What can hang from each mark:
q_147: q_644 q_699
q_248: q_609
q_531: q_609
q_699: q_147 q_248 q_609 q_644
q_644: q_248 q_531 q_609
q_609: q_248 q_531

Each row was made from one small tree. The marks that hang from a mark follow it in brackets, in the order of their numbers. Every link used is in the known rows. Write each row's tree.
Known rows:
q_147[q_644[q_609[q_531]] q_699]: [ 14   4  25 -32  -9 -24  -5   0  14  -4  10  28  24  13  14 -11  -1]
q_147[q_699[q_609 q_644[q_248 q_531]]]: [-11 -18  -4 -19 -37  18   7 -21  32  17  -8   8  14  12   2   3  -2]
q_699[q_147 q_644[q_248 q_531 q_609]]: [  7  -7 -30  10 -20  13 -10 -18  42  15 -45  -7  13  19  25   6   7]
q_609[q_248 q_531]: [ 31 -64  20 -18   9 -22  -1   5   5  11  29  30  39  25  18 -13   9]
q_644[q_531]: [  4 -53  15  -2   8  11  -8 -31  24  -4   7   0  30  27  19  -4  -6]
q_248[q_609[q_531]]: [ 38 -38  19  -7   8  -9  -2   3 -13  -4  23  13   4  20  14  -3   7]
q_147[q_699]: [  6 -13  39 -16 -12   2  -1 -24   0 -15  29  14  29  18  10  -8   2]
q_147[q_644[q_248] q_699[q_609[q_531]]]: [ -1 -11  22 -19 -24 -13   8 -30  -6  21  32  32  48  22   2 -12  -2]
q_644[q_248 q_531 q_609]: [ -3 -25  -5  -2   1  13 -19 -17  11  13 -25  -2 -15  23  34   2  -7]
q_699[q_248]: [ 16  -6  22  -7  -7   1  -5 -35  -1  13  31  26  13  24  12  -7 -13]
q_248[q_609]: [ 27 -23  26  -1   2   6  -5  -7 -27 -14  12  13  -8  22  14  -2   2]
q_609[q_248]: [ 19 -50  27 -12   3  -7  -5  -7  -8   1  16  30  28  27  18 -12   5]
q_531[q_609]: [ 13 -22   9  -3  -1 -15  -6 -36  -3 -25   3  11 -10  26  12  -9  -7]
q_147[q_699[q_248[q_609] q_644]]: [ 30  35  11 -30 -30  11   8  13  10  11  13  31 -13   0  -5   3  -3]
q_644[q_248 q_609[q_531]]: [ 15 -18   1  -7  -1 -14 -15  -4  -9  14   2  13  -4  19  33  -2   4]
q_531[q_609[q_248]]: [ 21 -38  10 -14   4 -21  -3 -14  -2 -10  -1  27 -12  29  12 -13  -2]
q_644[q_531 q_609]: [  5 -37   9  -9   6   5 -16 -18  24  -7 -21  -1 -22  25  27  -1  -9]

Which tree is each row?
[ 35  15  -1 -14 -18   8   1   9   0  13   5  30 -11   8   3   4  -4]
q_699[q_248[q_609] q_644]
[  7 -36  45 -26 -22  -8  11 -19  -5   2  21  36  -8  28   0 -15   1]
q_147[q_699[q_609[q_248]]]
[  6  -4  10  20 -13   4  -4 -52 -10  13  11  16  88  33  16 -11   6]
q_699[q_147[q_644[q_248]]]
[ 15 -61  -3 -15  12  -9  -3 -15  32  -1 -16  13 -11  31  14 -10  -9]
q_644[q_531[q_609[q_248]]]
[ 19 -17  12 -17   2 -27 -11  -7   5  -2   3  27  24  20  22 -10  -3]
q_147[q_644[q_609[q_531]]]
[ 24 -20  -2 -26 -14 -14  -9  28  11   0 -27  34 -14  11  21  -4   8]
q_699[q_644[q_609[q_248]]]
[ 41 -10 -19  11 -18  -1   4   2   5  19   0   7  41  15  11   4  23]
q_699[q_147 q_644[q_248[q_609[q_531]]]]
[ 31 -47  15 -24   6 -28  -9  18   6   8   1  30 -14  23  27 -11   6]
q_644[q_609[q_248 q_531]]
[ 35 -17 -17  -9 -11  -1  -2  26  -8  17   5  16  23   6  14   6  15]
q_699[q_644[q_248[q_609[q_531]]]]
[ -7 -32   0  -1   2  15 -10 -31  10  21   0  10  73  24  21  -5  -9]
q_147[q_644[q_248 q_531]]
[ 25  -2 -26   6 -23 -14  -6  -6  23  16 -18   9  25  15  24   2  18]
q_699[q_147 q_644[q_248 q_609[q_531]]]
[  3  29  -3 -24 -33   3  -8  11   5   3 -18  16  -5   1  19   3   7]
q_147[q_699[q_644[q_248 q_609]]]
[ 15  -7  23  13 -27  -1  10 -74   6  16  25  24  -7  40  -1 -10 -11]
q_699[q_147 q_248 q_609]
[  5 -46  10 -36 -29   3  14   0  47  12 -10  27   5  16  -5  -6   1]
q_147[q_699[q_609[q_248] q_644[q_531]]]
[ 11  -2  -9 -19 -19  28   1  17  20  15 -15   2  12   2   8  10   6]
q_147[q_699[q_644[q_248[q_609] q_531]]]
[ 16 -20  20 -22   0 -18 -11   5  -8   3 -14  41  10  26  22 -14  -3]
q_147[q_644[q_609[q_248]]]
[ 15 -19 -17   4 -16   5  -6 -19  55  -4 -42  -5   6  21  19   2   6]
q_699[q_147 q_644[q_531 q_609]]
[ 14  15 -18  11 -30   1  -9 -16   9   6 -30   7  11  18  24   2  14]
q_699[q_147 q_644[q_248 q_609]]
[ 29  -6 -14 -16 -10  19   0   5  33  23 -10  16 -10   9   4   7 -10]
q_699[q_248[q_609] q_644[q_531]]
[  4 -12 -14 -27 -17  -1   4 -11  58 -17 -20   2   3   8   0   0  -5]
q_147[q_699[q_644[q_531[q_609]]]]
[ 24 -43 -29  -3  -9  -9   6 -18  63   2 -37   9  17  28   5  -6   7]
q_699[q_147 q_644[q_531[q_609[q_248]]]]
[-19 -18  18 -16 -22  14   5 -44  14  21   6  17  38  25   3  -8 -13]
q_147[q_644[q_248 q_531] q_699[q_609]]
